Each row comes from the steps of one path. Every step used is in the known rows, and no mark comes twice. Write the path behind each row, first mark first.
Known rows:
gebi/ralizo: [ 3.87  0.44 -0.14 -1.22 -1.33 -2.32 -1.49 -2.13 -2.46  2.13 -1.26 -1.62
  0.84 -1.43 -0.70 -1.76  0.41  0.52  0.83 -0.94 -1.86 -0.21 -0.91 -3.06]
ralizo/tebo: [ 1.04  1.54 -3.24 -1.44  1.27 -1.43 -2.33 -1.33 -2.23  1.61  0.14 -1.40
 -1.36  0.27 -1.99 -2.19  1.42  1.16 -1.12 -0.25 -2.55  1.15  0.25 -0.13]
buzuf/tebo/gumuk: [ 4.07  2.08  0.50 -1.08  1.74  0.17 -1.00 -0.73  1.41  0.92 -1.18 -0.40
 -2.37  0.23 -2.45 -4.22  2.84  0.73 -0.59  0.41 -2.17 -0.97 -3.59 -2.91]
ralizo/buzuf/tebo: [ 1.24  1.92 -1.47 -2.75  1.30 -1.25 -2.06 -1.53 -0.57  0.88  0.49 -0.63
 -1.40 -1.29 -3.52 -2.33  1.57  2.24 -0.72 -2.35 -2.11 -0.66 -2.11 -1.12]
gebi/ralizo/buzuf/tebo: [ 4.00  2.38 -1.34 -3.75 -0.57 -3.73 -2.78 -2.19 -2.13  1.82 -1.61 -1.32
 -0.09 -2.26 -2.58 -2.33  0.83  2.50  1.13 -3.54 -3.48 -1.93 -2.43 -3.06]
gebi/takip: [ 1.58 -1.17  0.48 -0.58 -1.13  1.48 -1.64 -2.29 -2.91 -0.58 -1.01 -3.58
 -0.04  1.39 -1.55 -1.67  1.56  3.23 -0.92 -1.91 -2.35 -0.92 -3.08 -0.74]
takip/gebi/ralizo/buzuf: [ 3.85 -0.64 -1.58 -1.72  0.57 -1.93 -2.64 -2.60 -1.74  5.80  1.29 -0.37
  2.18 -1.79 -1.54 -2.73  0.70  2.83  1.19 -4.10 -0.99 -0.66 -1.63 -1.54]
takip/tebo/gumuk: [ 2.78  0.74 -0.56 -0.66  2.26  0.36 -1.81 -0.45 -0.19  0.87  0.76  0.91
 -1.65  0.19 -1.22 -4.66  2.99  1.11  0.67 -2.58  0.31 -0.41 -3.68 -0.83]
gumuk/gebi: [ 3.71 -1.47 -2.97 -0.59 -2.33 -0.66  0.85 -2.57 -2.78  2.80  1.55 -1.67
 -0.85  0.83 -2.03 -2.66 -0.92 -1.68 -1.97  2.62  0.37  3.94 -3.31  0.34]
takip/ralizo/tebo: [ 2.20  2.19 -3.33 -0.29 -0.87 -0.12 -0.82 -0.14 -1.50  3.82  1.81 -1.05
 -1.66 -1.10 -2.54 -5.66  0.65  1.18 -1.69 -1.35 -1.74 -0.09 -0.54 -2.12]
ralizo/buzuf/takip/gebi/tebo/gumuk: [ 4.23  1.57 -0.17 -4.46  2.38  1.84 -2.64 -2.33 -0.57  3.19 -0.77 -1.80
  1.74  0.62 -2.70 -1.92  3.63  4.35  1.87 -2.94 -2.40 -1.52 -4.66 -0.56]
tebo/buzuf/takip/gumuk: [ 2.37  0.00  0.08 -1.20  1.36  3.21 -0.07 -1.25 -0.31  1.02 -0.55  0.37
  3.19 -0.88 -1.94 -1.74  1.75  1.82  3.93  1.42 -1.09 -1.07 -4.41 -1.67]
gumuk/ralizo: [ 3.12  0.90  0.65 -1.65 -4.15  0.27  0.02 -1.09 -1.38  2.31  0.10 -0.53
  0.71 -0.22 -0.05 -2.94  1.14 -2.08  0.10  3.14 -2.24  2.08 -1.46  0.03]
gumuk/buzuf: [-0.18 -0.34 -0.28 -3.29 -0.93  0.97  0.52 -0.40 -1.53 -0.18  0.66 -0.97
  0.73 -0.45 -1.09 -4.16  0.24 -0.15 -0.35 -0.55  0.77  0.78 -3.20  1.51]
tebo/gumuk/gebi/ralizo/buzuf/takip: [ 6.82  2.65 -1.97 -4.49 -1.44 -0.32 -1.32 -3.29 -2.39  2.16 -2.32 -1.97
  1.48  1.53  0.26 -2.50  0.96  1.28  3.31 -0.51 -1.98  0.56 -6.91 -1.85]
ralizo/buzuf/tebo/gumuk: [ 2.29  3.26 -1.22 -3.23  1.99 -0.90 -2.29 -1.75 -0.25  0.46 -0.41 -0.53
 -0.86 -0.01 -1.71 -2.21  2.42  2.65  0.83 -2.82 -1.88 -1.06 -3.98 -2.05]
buzuf/takip/gumuk/gebi/ralizo: [ 5.33  0.89 -0.56 -1.86 -2.85  3.17 -0.80 -1.91 -0.33  3.06 -1.55 -0.16
  1.10 -1.17 -2.35 -4.09 -0.64  0.54  1.39  1.74 -3.11  1.95 -5.42  0.58]
takip/gumuk/ralizo/gebi/tebo/buzuf: [ 4.30  2.49 -1.65 -0.49 -3.99 -0.70 -1.90 -2.01 -0.56  2.72  0.32  0.41
  1.43 -0.05  0.94 -2.01 -0.29  0.36  2.17  0.36 -2.26  2.64 -5.84 -0.78]
buzuf/takip/tebo/gumuk: [ 4.10  0.59  1.35 -2.36  2.19  4.14 -2.12 -0.22  1.09  1.31 -1.43  0.12
 -0.92  0.33 -3.86 -5.39  3.62  1.95  1.48 -0.27 -2.48 -1.61 -3.62  0.03]
gebi/ralizo/tebo: [ 3.84  2.20 -2.67 -2.76 -0.65 -3.92 -2.99 -1.98 -3.41  2.45 -1.99 -1.97
 -0.02 -1.02 -1.38 -2.30  0.69  1.66  0.85 -1.75 -3.84 -0.52 -0.55 -2.25]
gumuk/buzuf/takip/ralizo: [ 1.80  0.23  0.62 -4.34 -1.97  4.54  0.77  0.70  0.05  1.44 -0.14 -1.11
  0.64 -1.17 -3.68 -7.58  0.67  0.90  0.12 -0.19 -1.27 -1.41 -4.11  1.10]
gebi/buzuf/tebo/gumuk/ralizo: [ 5.94  2.42 -0.38 -4.36 -0.50 -1.06 -0.52 -0.98  0.61  1.31 -0.87 -0.41
  1.21  0.81 -1.48 -2.59  3.67  1.68  0.44 -0.74 -2.50 -1.05 -5.40 -3.27]
buzuf/tebo: [ 2.71  0.30  0.15 -0.48  0.93 -0.31 -0.84 -0.47  0.94  1.48 -0.01 -0.46
 -3.05 -1.15 -4.69 -4.35  1.73  0.23 -2.58  1.01 -2.35 -0.49 -1.29 -1.80]

Which path is each row?
[ 5.47 -1.45  1.35 -1.91  0.53  2.87 -2.10 -1.49  0.53  5.53 -1.10 -0.87
  1.49 -1.06 -4.32 -4.59  1.92  2.18  1.10  0.12 -3.50 -1.63 -1.55 -0.85] | buzuf/takip/gebi/ralizo
[ 4.61 -1.77 -0.50 -0.02  0.20 -1.26 -1.86 -2.06 -1.08  6.19  1.17 -0.42
  1.49 -1.59 -1.75 -3.72  0.76  1.41  0.18 -1.96 -0.80 -0.36 -1.01 -2.00] | takip/gebi/ralizo
[ 4.98 -1.84  0.11 -2.62  1.94  1.34 -1.00 -1.89 -1.07  4.17 -0.85 -0.73
  3.65 -0.97 -3.84 -2.83  2.45  2.62  4.13  0.37 -1.78 -3.37 -3.18 -2.91] | tebo/buzuf/takip/gebi/ralizo
[ 4.19  0.57  0.42 -2.75 -2.00  1.37 -2.55 -1.23 -2.38 -0.26 -1.58 -1.82
 -0.65  1.59 -1.04 -4.92  3.15  3.24  1.11 -3.43 -2.96 -2.15 -6.46  0.07] | gebi/takip/tebo/gumuk/ralizo
[ 6.07  1.22  0.39 -5.42 -0.11  2.12 -1.43 -0.54  0.34  1.60 -1.11 -0.04
  2.34  0.84 -2.60 -3.45  4.41  2.75  2.08 -1.33 -2.82 -1.45 -5.42 -0.94] | gebi/buzuf/takip/tebo/gumuk/ralizo
[ 2.94 -0.43 -3.20 -0.04  0.21 -1.74 -3.81 -2.99  0.09  2.27  1.85 -1.76
  0.32  2.58 -1.07  0.12 -0.28  2.66 -0.60 -2.18 -1.29  1.85 -1.06 -2.40] | ralizo/gebi/buzuf
[ 5.76  1.56 -1.32 -1.84 -0.06 -0.60 -0.24 -1.44  0.35  1.88 -0.77 -0.78
 -2.76  0.93 -3.03 -5.02  1.58 -0.30 -1.15  1.63 -1.82  0.49 -5.60 -1.99] | buzuf/tebo/gumuk/gebi
[ 2.31 -1.96 -0.84 -1.82  0.60  0.27 -2.12 -1.49 -3.40 -0.58 -0.24 -2.05
 -0.10  0.47 -3.48 -3.52  2.80  4.35  1.01 -4.12 -1.50 -3.62 -5.07 -0.91] | gebi/takip/tebo/buzuf
[ 4.34  2.89  1.02 -1.94 -2.14  0.98 -0.25 -1.51 -0.60  1.40 -1.12 -0.57
  1.29  1.57  2.47 -2.58  2.42 -1.09  2.28  1.84 -1.48  1.32 -4.18 -1.60] | tebo/gumuk/ralizo
[ 3.30  2.62 -1.77 -3.38 -3.44 -1.16 -1.48 -0.95 -2.31  2.67 -0.55 -0.84
 -0.19  0.09 -0.69 -3.55  1.52 -1.06  0.07  2.24 -4.21  1.88 -1.04  0.75] | gumuk/ralizo/tebo
[ 3.98  2.60 -2.49 -4.39 -0.30 -0.97 -2.22 -2.69 -2.07  0.32 -1.06 -2.20
 -1.10  1.15 -2.30 -2.98  1.76  3.52  0.47 -3.32 -2.73 -1.13 -7.01 -1.10] | ralizo/buzuf/tebo/gumuk/gebi/takip
[ 4.50  1.34 -1.90 -3.97  0.18  1.91 -0.99 -0.60 -0.36  2.88 -0.05 -1.53
  1.82 -0.02 -3.98 -3.43  2.78  3.76 -0.13 -1.78 -3.13 -1.53 -2.83 -2.31] | gebi/buzuf/takip/ralizo/tebo
[ 6.94  0.67 -0.19 -3.74 -0.13  2.07 -2.05 -1.10 -0.39  2.52 -2.18 -0.59
 -0.72  0.15 -3.95 -6.13  2.33  1.42  1.92 -0.26 -3.15 -1.33 -5.53 -0.33] | buzuf/takip/tebo/gumuk/gebi/ralizo
[ 4.92 -0.65 -3.04 -1.94  1.45 -3.00 -2.70 -2.06 -2.51  6.26  0.52 -0.50
  1.99 -1.34 -2.39 -3.56  1.51  2.71  2.00 -2.69 -1.90 -1.74 -1.70 -2.41] | takip/gebi/ralizo/tebo/buzuf
[ 4.14  2.86 -4.80 -2.77  0.30 -1.62 -1.75 -2.27 -2.75  1.96 -0.56 -1.75
 -1.16  2.27 -0.21 -2.88  1.25  0.66  0.28  0.37 -1.93  2.18 -3.90 -0.30] | ralizo/tebo/gumuk/gebi
[ 3.69  1.69 -2.04 -4.87  0.97  1.69 -2.45 -1.84 -1.27  1.52 -0.25 -0.44
 -0.02  0.43 -3.25 -3.71  2.13  2.78  2.02 -2.51 -1.96 -0.42 -5.51  0.96] | ralizo/buzuf/takip/tebo/gumuk/gebi
[ 0.54  1.87 -0.67 -1.68 -1.44  1.85 -0.02  0.32  0.99  0.29  0.67  1.89
 -0.18 -2.44 -1.29 -5.95 -0.49  0.39 -0.44 -1.33 -0.51  1.38 -6.01  1.55] | takip/gumuk/buzuf/tebo
[ 3.43  2.82 -0.38 -4.40 -3.38 -1.05 -1.27 -1.05 -1.01  2.06 -0.33 -0.25
 -0.13 -1.14 -2.02 -3.49  1.63 -0.20  0.37  0.55 -3.87  0.24 -3.02  0.03] | gumuk/ralizo/buzuf/tebo
[-0.59  1.29 -0.79 -0.97 -1.79  2.23  0.27 -0.39 -0.22  0.18  1.27  1.54
  1.51 -1.77  1.01 -4.12 -1.04  0.36  0.71 -1.58  1.00  2.64 -5.28  2.00] | takip/gumuk/buzuf
[ 2.07  0.85  1.21 -0.20 -0.13  5.33 -1.02 -0.82  1.54  1.64 -0.70  0.57
  0.93 -1.04 -2.10 -3.18  0.93  1.32  0.94  1.50 -2.54  1.34 -3.11  0.66] | buzuf/takip/gumuk
